What can hang from each mark:
siko: veru
penas: foto kere
zoki: laku
nanev: kere
lide: veru
veru: lide
kere: laku lide siko
femo: kere veru
laku: veru zoki

Each row was made from one small tree. Brackets hold a mark, then the marks that hang from it, in alphabetical order. Every link used is in the known rows. Write each row's tree.
Known rows:
[penas foto]: [-18.3   2.5 -15.0   9.6  -9.2  22.3  -1.3  15.9   7.4  -9.2  20.3  -5.5
  14.0  -5.0 -18.1   6.8  -2.5  15.6  -0.2   5.9  -5.1  -0.9]
[nanev kere]: [-11.6  -6.5  -9.2   0.0  -4.1  23.1   4.4   9.6  11.8  -0.2   3.2  -8.8
  12.3  -5.6  33.2   8.1  -9.1  16.6  -6.5   5.9  -6.9   0.8]
[siko veru]: [  2.0   1.4  -7.9   7.4 -10.5   3.4   3.7  10.5  19.3 -12.4   0.9 -14.9
  17.4   3.6  20.3 -17.9  -4.5  -4.0 -18.1  17.1  -0.5 -10.2]
[kere laku lide [siko veru]]: [ -3.6  15.6  -3.6  -6.5 -10.3 -19.0  -3.9 -11.8  -9.3  -1.1 -12.6  -5.2
  13.3   5.1  11.9  -9.5   6.4 -24.4 -11.8  -6.7  -3.6  13.8]
[femo [kere lide siko] veru]: [ 45.6   7.4  14.6   2.5  -0.1 -21.3  15.0 -16.0 -18.0 -11.0 -16.2  -0.3
  20.1  10.7  23.6  -1.8   3.6  -7.5  15.6  -4.7   6.8   7.9]
[femo [kere siko]]: [ 8.0  0.1  4.8  8.9 -1.3 -0.3  5.3 -6.5 -2.5 -2.6 -1.8 -4.8  2.4  3.5
 22.1 11.9 -9.0  5.5  5.0  4.9  9.9  1.1]
[kere siko]: [-13.9   5.4  -6.3  13.7  -8.6   4.1  -0.1   2.5   2.5   1.0   2.2  -5.8
  -8.1  -1.4  35.5   2.1  -1.5  -4.0  -3.7   3.4   1.7   1.8]
[laku veru zoki]: [-13.9 -20.0   8.5   8.5  11.3   1.3  12.0   6.4  17.7  10.2  -3.0   3.3
 -12.2  -6.7 -16.8  -3.7   5.2  17.1   1.9  12.9   1.1 -28.2]
[kere [laku [veru lide] zoki]]: [ -2.9 -13.0   4.4  -3.7  20.2  -2.7   9.8   7.2  16.5  14.0   8.1   4.2
 -45.5  -4.0 -27.0 -11.7  -6.9   3.2   5.0  -5.7   6.3 -14.3]
[kere lide]: [ -9.4  10.0  -7.0   8.6  -9.9   1.7   6.5   0.6  12.7   4.8   2.0   4.0
  12.8   1.3  19.6  -2.1  -0.2 -14.9   3.3  -4.9  -3.2  -9.1]
[veru lide]: [  7.8   6.6 -17.6  12.3  -2.2  15.7   7.8  14.2  27.5  -5.8  16.5  -7.0
 -17.7   2.8  27.5 -13.1 -16.0 -10.1   1.6  -1.3   7.0  -2.3]
[laku [veru lide] zoki]: [  5.6 -13.7  -2.3  10.0  17.1   4.5  16.5  10.3  25.9   5.4  -0.5   1.9
 -27.2  -2.4 -13.5 -14.9  -4.1  10.7   8.3   4.2   7.4 -12.5]
[laku [veru lide]]: [ 17.2   0.1   1.9  16.7   5.0  13.5  10.5  12.1  32.0  15.0   9.3  -0.7
 -13.2  -3.0   1.2 -13.4  -6.7  -2.0   7.3   8.2   8.1 -13.4]
[siko [veru lide]]: [ 20.8   6.9 -19.8  10.0  -6.5   8.0   7.8  13.8  28.2 -18.8   3.2 -15.9
   2.3   7.9  23.6 -28.8 -12.5 -10.7 -11.3   9.2   6.6   6.9]
[lide veru]: [-14.0  -4.7  -5.2   4.0 -13.6   5.5 -13.3  13.3  26.8  -7.8   8.9  -4.7
  16.1   2.5  19.9   7.1  -1.3  -5.1  -4.0  15.6  -2.6 -13.3]
[penas foto kere]: [ -8.7  -4.5 -13.5  11.3  -7.3  41.2  -8.2  24.1  -0.7 -13.8  26.9   2.1
  11.0  -9.9 -26.5   4.2  -1.4  26.2  -6.7  13.6  -9.8  -6.1]
[kere [laku zoki] [lide veru] siko]: [-33.0  -2.9  -7.4 -16.8  -2.1 -26.5 -15.8 -10.4  -9.2  -7.8 -14.7   7.3
  -0.6   5.7   0.0  14.9  12.0 -11.7   3.0 -12.4  -5.3   8.3]
[penas foto [kere [laku veru] lide]]: [ -6.1  -1.5   9.6  -1.4   1.9  21.6 -10.4   8.6  -9.0  19.3  18.1  17.4
  12.2 -13.6 -68.7   9.3  11.6  13.4   3.2   3.7 -12.7 -14.6]
[femo [kere lide] veru]: [ 46.2   2.0  15.6   1.1   0.5 -13.9  18.5  -8.0  -4.3 -12.0  -5.0   0.7
  22.9   9.5  11.0  -4.6  -2.8  -7.2  13.5  -1.3   5.9 -11.7]
[femo [kere laku siko]]: [ -0.3  -0.4  12.7  -5.0   2.0  -6.6  -0.7  -9.2 -12.6   5.9   7.5  -3.7
 -14.3   1.5   7.0  14.4 -11.9  -1.8   1.7  -3.8   9.3  -0.8]
[kere [lide veru] siko]: [-13.3  10.1  -5.5   3.7 -17.5 -11.0 -14.6  -5.6   6.5  -6.0 -12.5   2.6
  27.9   6.7  24.4  12.0  11.0 -15.8   4.4   1.1  -3.8  10.6]
[femo [kere laku] [veru lide]]: [ 56.4  -2.4   9.7  -8.4  11.8  -5.8  14.5   2.9   0.3 -12.4  18.7  -8.3
 -27.2   8.2   7.6 -13.1 -19.8  -8.7  10.4  -7.3  15.2  -5.3]
[femo kere]: [  9.7  -5.7   5.8   6.3   0.2   7.7   9.0   2.2  12.0  -2.8   9.1  -3.2
   7.1   2.9   8.0   8.2 -14.4   6.2   2.4   8.5   8.7 -15.5]
[zoki [laku [veru lide]]]: [ -6.5   0.1  16.4  29.5  -3.5  10.1  -0.5  16.4  27.8  15.9   2.1   4.7
 -11.6  -7.4  19.9 -39.6   1.4   1.6   8.9   9.5   6.9 -21.1]

Which tree is each row?
[ 39.2   6.8  20.6 -10.9   3.4 -27.6   8.7 -19.0 -27.2  -2.2  -7.4   1.1
   0.4   9.4   8.5   2.9   0.5 -14.9  12.8 -13.6   5.9   4.8]
[femo [kere laku lide siko] veru]
[-30.6 -13.4 -12.8  -6.6   6.8  19.1 -12.7  11.3 -28.3 -15.5  12.3   2.9
 -26.4 -10.0 -40.1   9.5   5.4  30.4  -5.5  -3.5  -9.5   8.0]
[penas foto [kere [laku zoki] siko]]
[ 65.5  -3.2   2.2   6.8   8.2   0.8  20.0   6.5   9.7 -20.5   8.2  -9.9
  -9.6  10.8  19.6 -18.8 -18.1  -0.6  13.4   2.1  16.3  -3.0]
[femo kere [veru lide]]
[ 10.2  -0.2   9.2   2.3   9.9   5.2   3.7   9.0  22.9  24.4  19.8   0.3
 -33.6  -5.3 -11.9  -9.3 -10.7  -9.7   4.3  -0.9   7.3 -13.6]
[kere [laku [veru lide]]]
[ 13.2  -1.9  30.8  -8.8  10.2 -13.2   7.4 -13.9   3.0  29.4   0.2  12.6
   9.7  -1.1 -34.2  12.1  -1.1  -5.6  12.5  -1.6   4.8 -24.7]
[femo [kere [laku veru] lide]]
[ -9.1   2.1  13.1 -11.1   3.7  -4.1  -1.2 -15.4 -11.4  32.1 -15.0   7.1
  10.3  -9.5  -1.0  16.7   9.4   2.7   3.5  -6.6  -8.3   9.5]
[nanev [kere [laku veru] lide siko]]
[-22.5 -19.7  15.8  -6.3  14.8  -5.9   6.6   4.0   7.0  19.2   3.8   5.0
 -32.2  -8.5 -29.1  -0.6   1.7   9.5  -0.2   2.3  -0.1 -30.4]
[kere [laku veru zoki]]
[-15.4  10.4  -9.1  -1.9  -6.6  16.4 -16.7   3.0 -27.5  -1.9  13.5  10.0
   6.5  -6.8 -32.0  11.9  10.1   6.0  -0.4  -9.2 -12.1  14.2]
[penas foto [kere laku lide siko]]
[ 20.4   9.1   1.6   3.6  -7.4 -17.7   7.7 -16.7  -5.6 -15.0 -23.9  -4.6
  40.2  13.8   7.3  -3.4   1.8  -5.5  -3.5   4.7   5.5  12.0]
[femo [kere lide [siko veru]]]
[ -8.8 -14.1  -6.9  -7.3   4.6   1.5  -7.2   4.9 -16.3 -19.6  -6.6  -4.9
 -20.7  -2.0  -2.1 -13.0   4.3   8.6 -24.2   7.7  -4.8  -0.8]
[penas [kere [laku zoki] [siko veru]]]
[ -0.2  -1.1  10.4 -18.5  -4.2 -16.0 -11.9  -8.5   5.4  -0.2   2.0   6.6
  24.5  10.0 -15.0  21.5  -4.3 -13.1   7.4  -2.2   1.5  -9.1]
[femo [kere laku [lide veru]]]
[  3.8   1.0 -17.0  11.9 -11.9  26.6 -13.2  15.2 -12.3 -27.0   3.8  -8.7
  27.2  -3.9 -17.1  -5.4   7.9  22.9 -20.0  20.0  -8.6  16.5]
[penas foto [kere [siko veru]]]
[-17.4   2.9  -8.8 -11.6  -0.5 -28.4   2.6 -12.8 -15.5 -11.2 -23.8  -2.4
   0.5   7.3  -0.2  -9.5   9.2 -10.0 -10.7 -10.6  -3.7  11.7]
[kere [laku zoki] lide [siko veru]]
[  9.6  -1.2   4.0  -6.0  11.9  11.0  -0.9  -1.3   2.4  22.3  -0.9  -3.8
 -20.5  -9.1   6.4   3.3  -3.6   9.8   4.0  -5.1   2.4  18.5]
[nanev [kere [laku [veru lide]] siko]]
[-20.3  -8.0  -7.1  -9.9   1.5 -17.7   0.3  -3.2 -10.8 -14.7 -11.6 -11.6
 -17.8   2.8   4.2 -11.8   1.9   0.4 -18.6  -0.4  -1.3   4.9]
[kere [laku zoki] [siko veru]]
[ -8.9   9.5  18.1  -0.2   0.2 -15.2  -1.4 -13.3  -6.1  34.4  -6.8   9.9
  -4.1  -5.8  -9.9   7.1  12.1 -17.8   6.7  -6.4  -1.9  -5.3]
[kere [laku veru] lide siko]
[ -4.4  -8.6   4.1  -1.2  19.0  -9.6   5.8  -1.5   2.6  13.1  -1.9   2.4
 -48.9  -3.3 -14.3  -7.4   0.4   1.6   7.2  -8.6   7.5   2.5]
[kere [laku [veru lide] zoki] siko]
[-18.7  16.2  -1.1  -4.1  -6.5 -13.1  -4.5 -10.8 -11.0  14.1  -0.4   3.2
  -8.6   0.6  17.7   5.2   3.7 -23.0   1.7 -16.8  -2.2   5.7]
[kere laku lide siko]
[ 12.3   9.7 -10.0  10.5 -10.7   5.3  -4.7  -0.5  -7.0 -15.1 -15.7   0.6
  29.1   2.7  20.3 -14.5  10.9  -6.8 -15.2  10.6  -6.3   8.0]
[penas [kere lide [siko veru]]]
[ 12.2   2.1  29.7  -4.2   8.8 -19.9   3.3 -22.0 -12.6  29.1  -8.8  10.9
   6.0   0.0 -23.2  15.5   4.3  -5.2  13.4  -5.9   6.7  -5.6]
[femo [kere [laku veru] lide siko]]
[-12.1  -5.0   6.9 -14.9  10.9 -25.2   6.7 -21.1 -23.3  -2.5 -13.8   7.7
 -10.6   7.2 -12.1  15.1  -1.2  -0.2  10.7 -18.2   5.4   0.7]
[femo [kere [laku zoki] lide siko]]
[ 14.6  -5.3   0.2   3.0  10.4  35.5  -8.5  22.9   5.6  10.8  31.7   6.9
 -18.5 -12.6 -60.8  -3.9  -3.1  19.2   1.9   5.3  -2.4  -6.3]
[penas foto [kere [laku [veru lide]]]]
[-20.2   3.2  -3.6 -21.2 -10.6  -7.2 -21.1 -10.1  -9.1   1.5 -11.3   0.9
  26.1   0.7  21.9  26.2   7.2  -2.4  -0.3  -8.2 -11.6  24.1]
[nanev [kere laku [lide veru] siko]]
[-32.8  -4.5 -10.2 -20.9   6.5  -8.9   2.6 -14.6 -22.5  -0.1 -19.1   4.0
  -4.5  -1.1  11.3  14.5   5.5  10.2   0.6 -20.4  -9.6  20.4]
[nanev [kere [laku zoki] lide siko]]
[ -9.0   5.8 -16.0   9.5  -9.5  30.3  -6.4  13.3  -4.5 -10.0  14.7  10.7
  26.8  -4.7 -30.1   4.8   5.5  13.2   0.7   2.9 -13.5  -1.4]
[penas foto [kere lide]]
[ -5.6   5.7  -1.0  -3.2  -8.2  -8.8  -6.8  -1.7  -4.6  -4.5  -0.5 -14.3
  -3.2   1.5  18.7 -10.0  -0.9 -14.1 -20.0   4.3   0.7   7.4]
[kere laku [siko veru]]
[-32.4   1.1  -5.8  -8.7   3.2 -20.2   2.3 -12.4 -16.8   1.5 -11.1   6.2
 -22.5   2.4   5.5   5.9   6.3 -10.5   3.0 -19.9  -2.4   4.8]
[kere [laku zoki] lide siko]
[ 18.7  11.3 -21.0  13.5  -6.4   0.5   3.6   5.1  14.7 -20.6  -7.2 -16.7
   0.7   8.1  33.5 -24.4  -6.6 -11.5 -10.5   5.0   7.5  23.1]
[kere [siko [veru lide]]]
[ 7.9 -0.8  6.8 -4.5 -8.8 -9.4 -5.9 -5.9 14.2 -9.2 -5.4  5.5 43.8 12.2
  1.1 17.7 -1.8 -4.6  9.4  7.0  2.3 -7.9]
[femo [kere [lide veru]]]
[ -3.1 -19.7   0.3 -15.2  23.3   8.9  10.0   5.3  10.6  11.8  -0.6   0.0
 -29.9  -7.1 -17.4  -0.7  -7.3  22.3   3.5  -5.4   0.3  -0.4]
[nanev [kere [laku [veru lide] zoki]]]
[  0.1   8.4 -14.1  -3.3 -11.4  -1.6   2.2 -10.2  -6.5 -11.3 -28.6  -9.3
  46.0   3.9  34.4   0.0   9.0   2.9 -12.4   2.4  -8.7  28.3]
[nanev [kere lide [siko veru]]]
[-16.3  -0.4  -9.2   1.2  -4.2  27.9 -19.2  12.9 -23.8  -5.8  24.6   1.6
 -12.7 -11.9 -25.1  10.2   1.9  16.5  -7.1   1.6  -8.6   8.7]
[penas foto [kere laku siko]]
[ -3.4   3.1  -7.4   6.2 -13.8   6.3 -22.2   2.1   1.7  -9.2  -6.7   9.8
  26.2   2.0  18.0  10.0  13.3  -7.5  -1.5  11.0  -7.7   4.6]
[penas [kere [lide veru] siko]]
